What can hang from each mark
kedi: zulet
torak: sapab
sapab: futebo mume torak zulet
zulet: kedi sapab
viku: pivazi
pivazi: futebo
futebo: pivazi sapab
mume: sapab

Every row comes from one small tree of marks. Brackets hold a mark, then the marks that hang from it, in alphabetical order. Every link used is in the known rows. Which tree was each row made from?
Known rows
(pivazi (futebo (sapab mume zulet))): 15  3  -20  -3  5  8  -7  3  0  -11  -26  12  -49  8  17  -13  9  23  -7  11  6
(futebo pivazi (sapab mume (zulet kedi))): 5  13  -16  -8  18  17  -2  -2  -1  -6  -23  21  -28  -7  15  -11  -1  16  -14  6  -7
(sapab zulet): 9  17  -5  -12  11  -5  -8  -11  -11  -10  -10  29  -30  2  3  -6  15  23  -8  8  -9
(viku (pivazi futebo)): 44  20  -15  -5  -5  13  29  7  8  2  2  -11  -25  4  14  -6  17  9  -4  12  -10
(viku (pivazi (futebo sapab))): 45  18  -23  -7  -9  20  19  16  1  -1  -10  -12  -37  14  16  -5  17  7  -7  17  4
(sapab futebo mume torak): 22  -6  -11  8  10  -8  25  25  32  -13  -8  41  -11  -23  -12  0  19  38  -12  -4  4
(sapab (futebo pivazi) mume torak zulet): 17  -6  -1  17  15  -10  24  6  29  -18  -9  27  -16  -36  -5  -6  15  29  -8  -4  0
(mume (sapab torak)): 6  5  -4  -7  13  4  23  22  5  -13  11  31  -19  -15  -11  3  23  24  2  -1  9
(futebo pivazi): 33  17  -6  -5  9  6  14  7  6  -6  -5  12  -15  -8  8  10  18  16  -12  7  -7
(zulet kedi (sapab mume torak)): 0  9  -8  -9  18  15  34  17  5  -15  3  40  6  -17  -3  -5  6  15  10  -11  -17
(zulet kedi (sapab mume)): 3  14  -6  -19  19  22  18  14  3  -9  -10  37  4  -7  12  -1  -2  16  1  -7  -27
(sapab mume torak zulet): -2  -5  -8  3  15  -9  6  -7  5  -20  -5  35  -32  -17  -7  -14  17  33  4  -1  4
(kedi (zulet (sapab mume torak))): 1  8  -5  -14  16  15  31  25  5  -27  6  44  7  -11  -10  -2  13  14  18  -15  -17
(mume (sapab zulet)): -5  10  4  -16  17  4  -3  0  -7  -11  -5  30  -29  -7  5  -2  12  24  -2  3  -5
(futebo pivazi sapab): 35  15  -14  -7  4  14  4  17  -1  -10  -18  12  -27  3  10  10  17  13  -15  12  8
(pivazi futebo): 36  22  -16  -6  1  5  14  12  1  1  -3  8  -24  7  10  0  19  14  -11  11  -8
(mume sapab): 8  10  -2  -17  13  11  8  18  3  -7  -2  28  -20  -4  4  8  15  25  -7  3  -2
(futebo (sapab mume torak (zulet kedi))): -8  7  -20  -6  16  5  4  2  -7  -13  -12  39  -31  -6  -5  -21  8  22  -5  3  5
(kedi (zulet (sapab futebo mume torak))): 10  5  -3  -7  15  10  37  36  21  -24  0  51  19  -18  -14  2  12  19  5  -17  -19
(torak (sapab mume)): 18  -3  -25  3  7  15  18  14  12  -20  -14  35  -22  -12  -5  -1  23  34  0  0  6
(kedi zulet): 17  30  -12  -24  11  10  5  13  -7  -6  1  36  -5  10  -5  1  16  15  -10  2  -20
(sapab futebo mume torak (zulet kedi)): 0  8  -10  2  19  -6  20  4  17  -7  -7  46  -9  -24  -11  -18  7  29  -14  -4  -13
(mume (sapab futebo torak zulet)): 1  3  5  0  16  -8  19  16  13  -15  1  39  -17  -25  -14  -4  19  28  -5  -3  3

Which tree is each row?
26  -7  2  12  12  7  47  31  35  -24  -7  28  10  -37  -1  10  14  19  5  -12  -6 -> (zulet (sapab (futebo pivazi) mume torak))
28  8  5  -3  14  10  26  31  27  -4  -6  19  -4  -25  7  17  13  22  -19  0  -6 -> (mume (sapab (futebo pivazi)))
-15  18  -2  -13  21  5  19  2  -10  -7  13  36  -16  -18  -10  -13  11  15  0  -1  -9 -> (mume (sapab torak (zulet kedi)))
34  0  -6  6  12  3  20  21  36  -7  -19  22  -8  -23  9  9  10  31  -21  0  -8 -> (sapab (futebo pivazi) mume)
16  10  -4  4  9  -17  15  4  8  -14  -5  37  -17  -17  -16  -7  22  26  -11  1  -1 -> (sapab futebo torak zulet)
-9  9  -12  -5  20  -2  13  -8  0  -9  0  39  -20  -16  -8  -21  9  25  -2  -2  -11 -> (sapab mume torak (zulet kedi))
-8  5  2  -6  17  -3  12  3  -5  -17  8  32  -29  -17  -10  -7  20  23  7  -1  6 -> (mume (sapab torak zulet))
11  23  -15  -3  13  8  15  1  -13  -10  -3  19  -24  -10  -5  -11  14  3  -8  7  1 -> (futebo pivazi (sapab torak (zulet kedi)))
26  -1  -16  -2  9  16  4  18  13  -13  -25  15  -31  -5  15  6  11  24  -12  6  9 -> (futebo pivazi (sapab mume))
5  10  -22  3  15  11  21  6  15  -11  -19  47  -8  -22  -7  -15  10  29  -14  -3  -14 -> (torak (sapab futebo mume (zulet kedi)))
3  -3  -20  4  10  8  8  -5  2  -25  -16  37  -31  -15  -4  -12  21  33  4  0  3 -> (torak (sapab mume zulet))
21  2  -20  -1  -1  16  8  -2  5  -10  -20  -7  -49  4  21  -19  7  18  0  11  3 -> (viku (pivazi (futebo (sapab mume zulet))))
25  3  3  7  13  4  41  34  29  -11  6  22  -3  -35  -9  12  21  20  -10  -4  5 -> (mume (sapab (futebo pivazi) torak))
10  6  -6  -3  17  11  41  30  23  -12  -4  45  17  -25  -6  -2  5  19  -2  -12  -19 -> (zulet kedi (sapab futebo mume torak))
15  3  -1  -1  11  0  30  34  22  -10  4  36  -8  -23  -14  7  21  28  -10  -3  6 -> (mume (sapab futebo torak))
10  23  -3  -17  11  14  31  23  -9  -24  13  41  11  -3  -15  2  19  3  15  -10  -18 -> (kedi (zulet (sapab torak)))
14  25  -19  -2  10  9  22  5  1  -7  -11  44  -5  -15  -12  -11  17  17  -17  3  -16 -> (torak (sapab futebo (zulet kedi)))
0  25  -11  -9  15  -3  13  -9  -14  -5  7  35  -17  -9  -12  -17  15  13  -5  3  -13 -> (sapab torak (zulet kedi))
40  9  -6  11  7  -5  36  24  25  -9  0  21  -4  -27  -10  8  25  18  -15  1  1 -> (sapab (futebo pivazi) torak)
29  12  -19  5  -6  6  24  1  -6  -13  -1  -8  -46  1  2  -20  22  5  6  13  12 -> (viku (pivazi (futebo (sapab torak zulet))))
-3  12  -24  -4  16  16  14  -6  -3  -14  -12  40  -19  -15  -4  -19  12  24  -2  0  -11 -> (torak (sapab mume (zulet kedi)))
7  22  5  -9  23  12  21  11  13  1  -5  25  -2  -26  7  0  1  13  -21  0  -22 -> (mume (sapab (futebo pivazi) (zulet kedi)))
-1  -7  -16  0  11  -3  -4  2  -2  -24  -18  34  -44  -6  -5  -14  17  30  0  3  18 -> (futebo (sapab mume torak zulet))
11  3  9  9  17  -3  30  16  20  -16  3  24  -13  -37  -8  2  18  20  -5  -4  2 -> (mume (sapab (futebo pivazi) torak zulet))
-5  13  -20  -17  17  13  -12  -2  -9  -6  -25  36  -33  5  10  -16  0  23  -15  7  -6 -> (futebo (sapab mume (zulet kedi)))
32  9  -16  3  4  6  19  21  1  -16  -6  14  -26  -8  -6  6  25  12  -6  8  18 -> (futebo pivazi (sapab torak))
9  -7  -12  9  12  1  8  3  5  -24  -16  19  -39  -18  0  -9  16  22  1  2  17 -> (futebo pivazi (sapab mume torak zulet))
-13  24  -1  -23  22  12  3  -2  -12  0  0  34  -18  -7  5  -9  3  15  -8  2  -19 -> (mume (sapab (zulet kedi)))
28  16  2  2  12  -5  9  1  14  -8  -15  21  -14  -18  5  2  13  19  -21  5  -13 -> (sapab (futebo pivazi) zulet)
13  14  -5  -1  22  5  16  1  23  0  -16  28  -5  -26  10  -9  -2  23  -24  -1  -25 -> (sapab (futebo pivazi) mume (zulet kedi))
8  17  -25  -10  11  16  0  2  -4  0  -21  16  -37  7  17  -20  0  15  -14  10  -8 -> (pivazi (futebo (sapab mume (zulet kedi))))
